Each row was made from one small tree. The marks that hang from a mark follow it in brackets, in the order of their numbers. Every link used is in the known rows. Write each row's tree.
In the rows, zero is written as 128.
Known rows:
k_809{k_183{k_321{k_782{k_460 k_659}} k_356}}: [170 172 168 148 109  98 167 139 152 144 132  66 162 114 134 156 132 118
  93 139 157 114]
k_659{k_782{k_321 k_460} k_951}: [132 133 159 117  92 129 126  91  49 125 108 178 137  97  83 183 169  70
 129 125  97 136]
k_183{k_321 k_356}: [135 181 133 180 148  98 156  92 127 153 139  94 126 133 163 134 154 125
 118 129 134 142]
k_809{k_183{k_321{k_782{k_606}} k_356}}: [172 165 165 148 103 101 197 134 178 152 127  46 161 114 139 161 130 113
  95 139 149 123]
k_321{k_782{k_659}}: [116 111 137 137 104 112 139 122 167 119 114 136 168 146 129 126 131 129
  99 138 168 119]
k_460{k_782{k_606}}: [128 100 143 111 115 105 142 192 132 123 144  99 153 107 110 108 114 105
 134 144 156 155]
k_809{k_183{k_321 k_356}}: [167 189 153 138 136 109 164 133 140 157 137  63 139 111 146 150 129 125
 109 133 139 126]
k_782{k_606 k_659}: [117  61 163 145 116 122 125 150 160 135 162 106 183 124  94  92  99 140
 107 183 160 150]
k_606{k_782{k_321 k_460 k_659{k_951}}}: [135 152 162 109  88 125  68 169  47 128 139 173 173  95  83 132 158  51
 133 150 148 143]
k_809{k_183}: [161 144 149  96 120 133 141 163 140 137 127  92 141 106 119 146 110 128
 117 133 133 113]
k_606{k_782{k_460 k_659{k_951}}}: [134 126 164 131  86 123  83 174  69 141 135 149 163  96  75 119 138  81
 135 146 142 151]
k_809{k_183{k_321{k_782}}}: [179 172 149 117 114 115 164 150 157 146 114  94 142 105 153 153 125 126
 102 113 147 114]
k_460{k_782{k_321 k_606 k_659{k_951}}}: [121  89 159  98 126 103 101 183  89 115 146 150 196 101 104 105 140  89
 117 158 172 162]
k_183{k_321{k_782{k_606 k_659}} k_356 k_809}: [140 134 149 188 123  64 186  70 184 165 125  83 161 120 188 157 168 155
  85 178 160 157]
k_809{k_183{k_321{k_782} k_356}}: [169 188 153 142 115 102 184 126 164 149 119  63 148 119 152 164 138 116
  98 126 148 116]
k_356{k_183{k_321{k_782{k_460}} k_809}}: [188 156 140  79 130  88 134 137 149 156 129 103 129  99 145 170 149 156
 121 123 113 112]
k_183{k_356}: [114 149 135 159 130 111 154  97 135 133 135  91 138 147 128 141 145 114
 122 143 129 130]
k_356{k_183{k_321{k_782}}}: [169 165 135  82 136 105 134 148 157 150 136 104 142 126 128 140 131 135
 124 104 128 108]
k_183{k_321{k_782} k_356 k_809}: [148 176 128 177 132  68 186  56 162 161 104  96 126 122 208 179 186 147
  99 143 138 143]

Write each row's tree:
[148  61 190 133  94 121  93 152  79 109 156 153 201  90  68 135 144  88
 108 171 132 137] => k_782{k_321 k_460 k_606 k_659{k_951}}
[120 104 163 118  94 128 149  89  93 139 116 155 160 103  84 168 155  77
 121 148 109 155] => k_659{k_782{k_321 k_606} k_951}
[182 160 174 154  91  99 193 144 167 145 132  43 159 106 125 169 131 106
  97 139 142 119] => k_809{k_183{k_321{k_782{k_460 k_606}} k_356}}
[155 109 168 122  83 126 126 157 107 101 158 116 161 100  85 154 139  70
 128 160 119 121] => k_782{k_321 k_460 k_606}
[160 171 138 183 115  67 182  68 146 151 108  93 123 110 191 189 187 139
 102 143 129 135] => k_183{k_321{k_782{k_460}} k_356 k_809}
[176 159 131  72 163  97 118 135 139 170 143 107 122 100 155 149 140 171
 131 131 113 127] => k_356{k_183{k_321 k_809}}
[132 106 160 139  92 127 141  95  70 138 104 155 127  96  76 170 149 101
 130 122  93 143] => k_659{k_782{k_460} k_951}
[171 126 149  84 137  85 137 138 180 166 143  95 160 106 142 144 134 169
 109 152 139 129] => k_356{k_183{k_321{k_782{k_606 k_659}} k_809}}
[121  62 160 119 125 101 115 187 109 129 143 127 187 100  97  92 118 120
 118 154 167 169] => k_460{k_782{k_606 k_659{k_951}}}
[136  97 178 127  75 126 145 105  73 128 123 150 157  88  63 178 156  65
 126 148  97 146] => k_659{k_782{k_321 k_460 k_606} k_951}
[127 147 155 126  87 124  89 185  93 138 152 132 154 107  82 109 122  82
 138 159 158 144] => k_606{k_782{k_460 k_659}}
[117  98 140 109 143 103  96 176  84 125 128 154 166 108 117  97 130 124
 122 132 166 158] => k_460{k_782{k_659{k_951}}}
[138  69 170 155  67 109 153 149 171 111 135 105 183 124  87 133 119 112
  99 161 157 122] => k_321{k_782{k_460 k_606 k_659}}
[152 149 159 200  94  86 190 104 160 138 134  67 151 127 137 156 154 101
 105 135 137 132] => k_183{k_321{k_782{k_460 k_606}} k_356}
[119 158 149 102 107 128  74 155  67 139 134 176 177 111 105 120 157  62
 129 150 160 153] => k_606{k_782{k_321 k_659{k_951}}}
[138 182 134 185 124  88 181  83 157 145 118  92 138 144 169 152 163 114
 105 118 146 132] => k_183{k_321{k_782} k_356}
